Known rows, with every step that occurs:
w-r: [ 28 -11  10 -21   1  -2   1 -20  -4 -30 -24   5   2  22  -3  12  -9   1
  -1  23   7 -27   4  13  13  21  -4  18  -8  -7   3 -11  22  -5   1  -9
 -12]
b-v: [  9  -8 -20 -17   9  16  12 -24 -13  -3 -23   6 -12  18   2   1 -22 -13
 -14   3   4 -12  10  24   5  18  -8  21 -10  -2   4   5  13  -9 -10   2
 -15]
h-r-d-j: [ 30 -17  -8 -21   5   9   5 -14  19 -13 -25 -13   2   0 -23  -2 -10   4
   3  14   5 -19  -2  -6  -1  24  -6  10  -2   6   3 -16  18   4  -2  -1
 -10]
v-j: [ 12  -8  -1 -15   3   4 -11 -19   1  -6 -15  -3   3  17  -9   6   1  -4
  13  13  11 -19  -5  -7  16  29  -2  27 -17   3  -5  -2   5  -4   7  -3
   2]
h-r-c-b: [ 17   3  -6 -12   4   5   3 -14  -2 -17 -34   3  -3   6  15 -11   2 -13
   0  -4  11  -9 -18 -11   3  19  -6  13  -2 -18  -5 -12   2   4 -12   4
   3]
b-v-j-d: [ -2  -8 -29 -20   4   6  -1 -20   6   0  -6  20   4  19   1   2 -13 -10
  -8  -4   5 -18  -5  11   6  15  -1  13 -16   9   7   5   8  -2   3  -2
   2]
h-r-w: [ 12 -10  -3 -16   9  10  13 -21   5 -34 -23 -11  -5  14  -5  -3 -23  -7
   1  11  15 -15  -6  10   0  21  10  24  -9 -18   6 -12  13  -9 -20   0
   0]
m-c-b-v-j-d-r-w: [ -6 -11  -6 -15  -1   8   3  -7   5 -10 -23   0  -7  12  27  -4 -23 -18
   7  -6   9 -12 -16   8  -1   6   4   9 -18 -15   3   5   8   3  -4  -9
   4]
j-d-c: [ -4 -13 -15 -17   0   4  -4 -13  11   4 -10  18  -1  30  -2   6 -16  -9
  -3   2  11  -1  -2  -1  -1  11  -7   4 -12   4 -18  -4  -6   4  -5 -19
 -10]
u-h-r-j-d-c: [  6 -13 -14 -20  -8   3  -6 -15  18  -1 -20  15  -4  21   1   7 -12  -8
 -10   4  14  -9  -6  -3   1  14  -7   0  -5   5 -14  -6  -3   5  -5 -11
 -15]
u-h-r: [ 27   1  -2 -20  -9  -4   3 -22  -2 -35 -24  -6 -12  10 -17   1  -9   3
  -7  15  11 -18   5   5  13  27  -2  34  -1   0   3 -28   8 -12  -9  10
 -13]
u-v-b: [  7  10  -2 -13  24 -10 -18 -21 -16 -20 -17 -14   1  13 -19   1 -12  -5
 -17   4  11 -15   0 -16  22  16  -6  26  -3 -11 -10  -9 -30 -10 -11  -4
 -12]
v-b: [ 14  13   6 -13  10  -4 -12 -19 -10 -17 -17 -13   1  10 -17   1  -2  -1
  -8   8  12 -20   1 -10  17  19  -9  30  -8 -11  -6  -4 -17  -6 -18  -9
 -15]
m-c-b: [ 12   8   6 -15  -4   5  -5 -10  -8  -9 -27   6 -17   4   9 -13   3 -13
   9  -3   6  -9 -14  -6   0  17  -7  23 -13 -14  -2  -6  -1   1  -9  -5
  -5]
u-h: [ 24  -7   2 -25  -7 -12  -3 -24  -4 -26 -25  -7 -14  22  -1   4  -6   1
  -6  13  10 -12   8  13  11  24  -2  34  -2   3  -6 -18   3 -18   4   2
 -19]
d-r-c-b-v-j-z: [  2  -6   1  -6  -9   8   4 -12   4   3 -31 -11   0   9  10   5 -14 -11
  16 -11  -9  -9  -7   5  14  17 -22  23 -16 -14  -3  -3   7   0  11   2
  17]
j-c-m: [ 13 -16  -2 -20 -10  -4  -2  -9   4 -21 -15 -12   7  24 -10   8 -25  -4
 -11  17  19  -8   0  15 -11  14   0  33   7  -1 -12 -19 -15  -5   1  -3
 -19]
u-b: [ 10   3   5 -30   6 -16   2 -21  -5 -16 -18   1  -7  13  -7   3   1 -19
  -7   8   5 -29  -4   8  13  25  -7  26  -7 -10   1 -13 -19  -5  -4 -11
  -4]
d-j-v-b: [ 13   5  -1  -8  12  -1   0 -11  -9 -11 -29  -6   3  -5 -13  -2  -4   5
   2   0   5 -18   5 -21  14  22  -8  26  -6   4   6  -8 -22  -5 -17 -14
  -8]
h-r-d-c-b-v: [  6  -3 -21 -13  12  18  -1 -17  -5   4 -26  13 -15   6   8  -6 -19 -15
 -19  -8  -4  -5   3   7   0   7 -11  14  -9  -7   5   1  14  -1 -11   1
  -9]
u-h-r-d-c: [ 16 -17  -5 -22  -3   2 -12 -17  15  -6 -14  -6  -9  15 -10   4 -16  -4
 -14  13   7  -5  -2  -4   0  11  -7  21  -4   2 -14 -10   3   0  -7  -6
 -17]
d-c-m: [ 18 -17  -3 -18  -6   0   1  -4   3  -9 -23  -1   5  26 -12  16 -24 -16
  -2  25  23  -3   2   5  -8  18   0  18   1   3 -26 -15 -15  -3  -5 -10
 -24]
r-c: [ 18 -16  -9 -19   2   7  14 -17   0 -12 -28 -11   3  20  12   1  -5 -17
  -2  12  20 -15 -19   4   2  27  -4  16  -1  -9 -19   1   0   1 -13   0
  -6]
m-c-b-v: [  6   3 -14 -14   7  19   6 -15 -17   2 -30  11 -20   4  13  -9 -12 -21
  -9  -8   0 -11  -3  13   1  14 -10  21 -13  -8   6   6  11  -3 -12   2
  -9]
m-c-b-v-j-d-r-h: [ 14  -6 -15  -1   0   1 -17 -14   5   0 -20   2 -10  15  21  -5 -17 -14
 -12 -14   8 -18   2   3   3  22   0  -1 -14  -4   6   0  10   1  27 -11
  -7]
w-r-c-m: [ 33 -21  -2 -22  -6  -2  13  -6   0 -25 -33  -8  15  21   2  16 -18 -21
  -6  32  25 -21 -13  12  -6  24   4  18   9  -4 -18 -13  -2  -2  -6   0
 -19]
m-c-b-v-j-r: [ -5  -1 -10 -13   4  13  -3  -7  -6   5 -17   9  -3  12  13  -3  -9  -6
   3   5 -15 -16 -10  17  12   9  -5  33 -17  -5   2   2 -14   6  -5   7
   3]
m-c: [ 15  -4   7 -21 -13  10   5 -11  -7  -8 -20  -8 -18   8  -5  -3  -5 -15
   8  15  13 -19 -14   5   0  25  -4  32 -13  -4  -8   1  -2  -2 -16  -5
 -15]
c-b-v-j: [  6  -2 -13 -10  13  13 -11 -17  -6   5 -23   8  -3  10   4   0  -2 -13
   3  -2   1 -16  -3  -3  14  21  -6  22 -19   1   5   5  12  -3   5   1
   5]
m-c-b-v-j: [  6  -1 -10 -11   9  16 -10 -13  -8   8 -25   6  -8   4   5  -2   0 -17
   5  -1   2 -20  -9  -5  13  22  -7  25 -20   1   4   8  11  -1   1   1
   4]
h-r: [ 21   1  -3 -16  -5   5   9 -21  -2 -29 -19  -3  -6  11 -21   0 -12   1
  -2  14  13 -17   3   3   9  27  -3  27  -5  -5   3 -20   7  -4 -15   5
  -9]
j-c-b-v: [ -2  -2 -19 -11  12  15  -2 -19 -11  -1 -24   9 -13  12  14  -9 -17  -9
 -18 -16  -4  -5   5  16   0   7 -13  21  -8  -9   8   0   9  -3  -5   1
  -5]

Rows:
[  9   8   1 -10   7  -5  -3 -17 -15 -15 -21  -5   0  -1  -8  -2  -7   4
  -6   0   6 -16   5 -13  15  18  -6  36  -6  -1   5  -4 -26  -9 -21 -12
 -10]  j-v-b
[ -2 -14  -3 -17  12   8  12 -16   4 -23 -18  -6  -1  25  12  -2 -27  -4
   3  11   1 -10  -8  27  -1   9  10  27 -11 -20   0  -3  -5  -5 -15  -2
   1]  j-r-w
[ -2   1  -9 -11   6   2 -17 -10   6   3 -19  23  -3  17  10  -5  -1 -10
   4 -12   3   1  -9 -16   3   8  -8   4 -15  -6  -9  -8  -4   7   3 -14
   4]  v-j-d-c-b
[ 13   5   6 -11  -4  -5  -4 -15  -7 -11 -29  -7   0  -5   3   0  -5   4
  -5   0  11 -20   1 -14  16  17  -9  23  -3  -3   4   2 -27  -2 -17 -13
 -15]  d-r-j-v-b
[-10 -12  -9 -10  20  16   0 -10   5  -6 -22   2   0  19  20  -3 -22 -12
   4   2  -5  -8 -12  14   2   5   7  22 -17 -17   1   3  -3   1 -11  -3
  10]  d-c-b-v-j-r-w
[  9 -17  -8 -17  -4   2  -7  -7   2 -10 -17 -10   8  19  -8   9 -23  -9
 -11  15  15 -13  -1  12  -7  15  -1  34   2   5  -8 -12  -9  -4   4   0
 -13]  b-v-j-c-m
[  0  -4 -20 -10  15  17   0 -15  -7   2 -29   9 -10   9  11  -9 -15  -9
 -13 -16  -5  -6   5  10   0   9 -14  14  -8  -5   9  -3  11   0  -3  -1
  -4]  d-j-c-b-v
[ 27 -14  -5 -27  -6   2  -1 -27  13 -23  -6 -14  -6   4 -17  -3 -18   2
 -19  16   6 -18  -4   9  -2  14  -1  33   0  -6   7  -8  14  -4 -10   8
 -14]  h-r-d
[ -5 -12  -2 -13   0   2 -21 -16   8  -7  -6 -11   3  21  -5  -1  -6   7
  -3  -2   5 -12  -5  -1   5  15  -9  35 -10   1  -4  -7  -3   1   9  -6
   4]  v-j-c
[  2  -4 -18 -12   9  17  -2 -20  -6   1 -29   9 -13  10  18  -9 -15 -10
 -20 -15   0  -9   1  15   0   9 -14  15  -5 -10   9   5   9  -1  -4   2
  -8]  r-j-c-b-v
[  2  -4 -31 -18   3   3  -3 -17   7  -4 -15  19   2  10  11  -2  -7 -14
 -13  -9   3 -20 -13   3   7  15  -1  13 -10   7   8  -3   9   0   1   6
   6]  u-h-r-c-b-v-j-d
[  4  -1  -2 -10   7   2 -13 -10   5  -9 -25   3  -3  10   5 -13  -1   4
   3 -14  -1  -2  -5 -11  -2  11 -13  13  -6 -10   1 -18  -1   6   7  -9
   3]  d-j-c-b
[ -4  -4 -28 -17   5   5  -4 -19   5   1  -8  24   3  16   6  -1 -10 -10
  -8 -10   2 -16  -7   6   6  12  -1  12 -16   6   9   3   8  -1   4  -2
   5]  c-b-v-j-d
[ 15 -12  15 -14 -29   1  10 -18  15 -10 -33 -17  -4  13   5   9 -17   0
  15   1   3 -11  -2  15  10  20 -22  13  -5 -19  -6  -4   1   1   9  -2
  -4]  d-r-j-z
[ 26 -19  -1 -20   3   4  11 -16  -1 -21 -32  -6   8  20  15   8  -5 -15
  -4  19  17 -26 -18   6   7  25  -4  12  -1 -10 -13  -3  14   3  -9  -2
  -6]  w-r-c
[  3  -3 -24 -12  14  18  11 -15 -13   2 -32  11  -8  11  25  -7 -15 -19
 -15  -9  -4  -8  -6  18   3   9  -9  15  -7 -12   2   6   4   2 -12   7
  -4]  j-r-c-b-v
[  3  -1 -25 -12   9  19   2 -17  -2   6 -31  23 -12   8  14  -5 -16 -18
 -18 -13   2  -8   0   7   1   9 -12   3  -8  -6   6   4  11   3 -10   0
  -8]  h-r-j-d-c-b-v
[ -8 -13 -11 -12   5  10 -18 -17   3   0  -9  -8  -1  18   0  -2 -11   2
 -10  -6   2 -13  -2   6   5  12 -11  34 -11   3   2  -2   2   1   6  -3
   3]  b-v-j-c
[  0  -4 -14 -11   2  13  -3 -16  -6   2 -30   7 -13   9  24  -7 -16  -9
 -17 -15   0  -8   2  15   1   6 -16  11  -6 -11   7   5   8   3   0  -1
 -10]  d-r-j-c-b-v
[  2  -4   1 -13  -2   4   4 -18   3   0 -24 -10  -2  10  -7   8 -13 -11
  10  -5 -13 -17   0  12  16  23 -19  33 -17 -11   5  -6   2  -7   9   1
  15]  u-b-v-j-z
[  3  -6 -19 -14  14  17  -2 -18  -6   8 -26  13 -14  11  13  -5 -18 -16
 -19  -8  -3  -2   3  10  -1   6 -12  13 -10  -7   1   6  12  -1  -7  -2
 -10]  r-d-c-b-v
[  5  -5 -25 -11  18  20  13 -11  -9   5 -37  11  -6   8  22  -7 -13 -18
 -10  -9  -5 -10  -6  13   3  12 -11   8  -7  -9   2   3   6   4 -10   5
  -3]  d-j-r-c-b-v
[  9  -9 -10 -12  14  13 -18 -15   1   8 -22   8  -1   7   6   4  -4 -13
  -4   2  -2 -19  -5  -5  13  15  -7  18 -18   1   4   7  19   1   7  -2
   3]  w-r-d-c-b-v-j
[ -6  -7 -10 -16  11  -1  -8 -14  -3  -8 -10   3   6  25   1   3 -16   2
   2  11  -9 -12  -6  12  19  10   0  30 -10  -3  -8  -8 -27   1   5   7
   5]  u-v-j-r
[ -1  -4 -31 -16   5   8   0 -17   7  -1 -13  21   5  10   8  -3  -9 -15
 -10 -10   4 -19 -14   2   5  15  -1  10 -12   5   8   1   9   4  -2   3
   9]  h-r-c-b-v-j-d
[ -4  -2 -26 -18   1   8  -4 -15   4   4  -9  22  -2  11   7  -4  -8 -15
  -5  -9   2 -19 -13   5   4  13  -2  14 -18   6   8   6   7   1   0  -2
   4]  m-c-b-v-j-d
[ 13 -23 -11 -20  -2   4  -4  -3   9   2 -17  -2   7  19  -6  15 -29 -17
 -12  24   9  -8  -3  12  -9   8   1  24   0   5 -18  -6 -13   1  -2  -2
 -21]  b-v-j-r-d-c-m
[  7  -5 -16 -10  13  15  -8 -16  -5   6 -27   5  -1   8  11  -1   0 -17
   1  -2   4 -18 -11  -5  13  23  -6  19 -16  -1   0   7  11   0   2   3
   7]  r-c-b-v-j
[ 31  -9   0 -20 -13  10   7 -26  11 -20 -33  -4  -5   6  -7   2  -4  -3
  -5  16  22 -26  -7   5   7  31  -5  10   3  -9   2  -2   8   2 -12   6
 -18]  h-r-j
[ -1   1   0  -9   4   0 -23 -14   2  -8 -17   3  -3  12  10 -11   2   3
   1 -14   0  -5  -8 -11   4  10 -10  25 -10 -11   1 -12  -3   3   9  -6
   8]  v-j-c-b
[ -7 -13 -21 -14   6  10  -9 -11  10  14 -11  19   1  25   0   7 -14 -13
  -4  -1   7  -5  -3  -4   4  12  -8   4 -17   9 -14   2  -1   5  -1 -15
  -4]  b-v-j-d-c
[ 13 -17  -6 -29  -3  -1  -2 -23  13 -12   0 -10  -2  16   0  -2 -21   5
 -18  16  -8 -12  -6  27  -2   1   0  35  -2  -9   1   1  -5   0  -4   6
 -13]  j-r-d
[ 34 -23  -1 -23   7   6   2 -13  18 -13 -27  -9   5   5 -15   4  -9   4
   3  19   3 -24  -1  -1   1  22  -7   5  -3   5   4 -12  25   4   7  -7
 -12]  w-r-d-j
[ 17 -19 -15 -18  -2   5  13  -3  -1  -9 -28  -6  14  19   9  12 -22 -22
  -7  25  15 -17 -14  18  -5  18   4  25   5  -1 -19  -5 -17   2  -9   8
 -13]  b-v-j-r-c-m
[ 31 -22   5 -30  -3  -3  -6 -26  12 -24  -9  -9  -1  13  -5   5 -16   2
 -19  22   2 -24  -4  16   1  10  -1  26  -2  -7   6  -1  24  -4   2  -1
 -17]  w-r-d
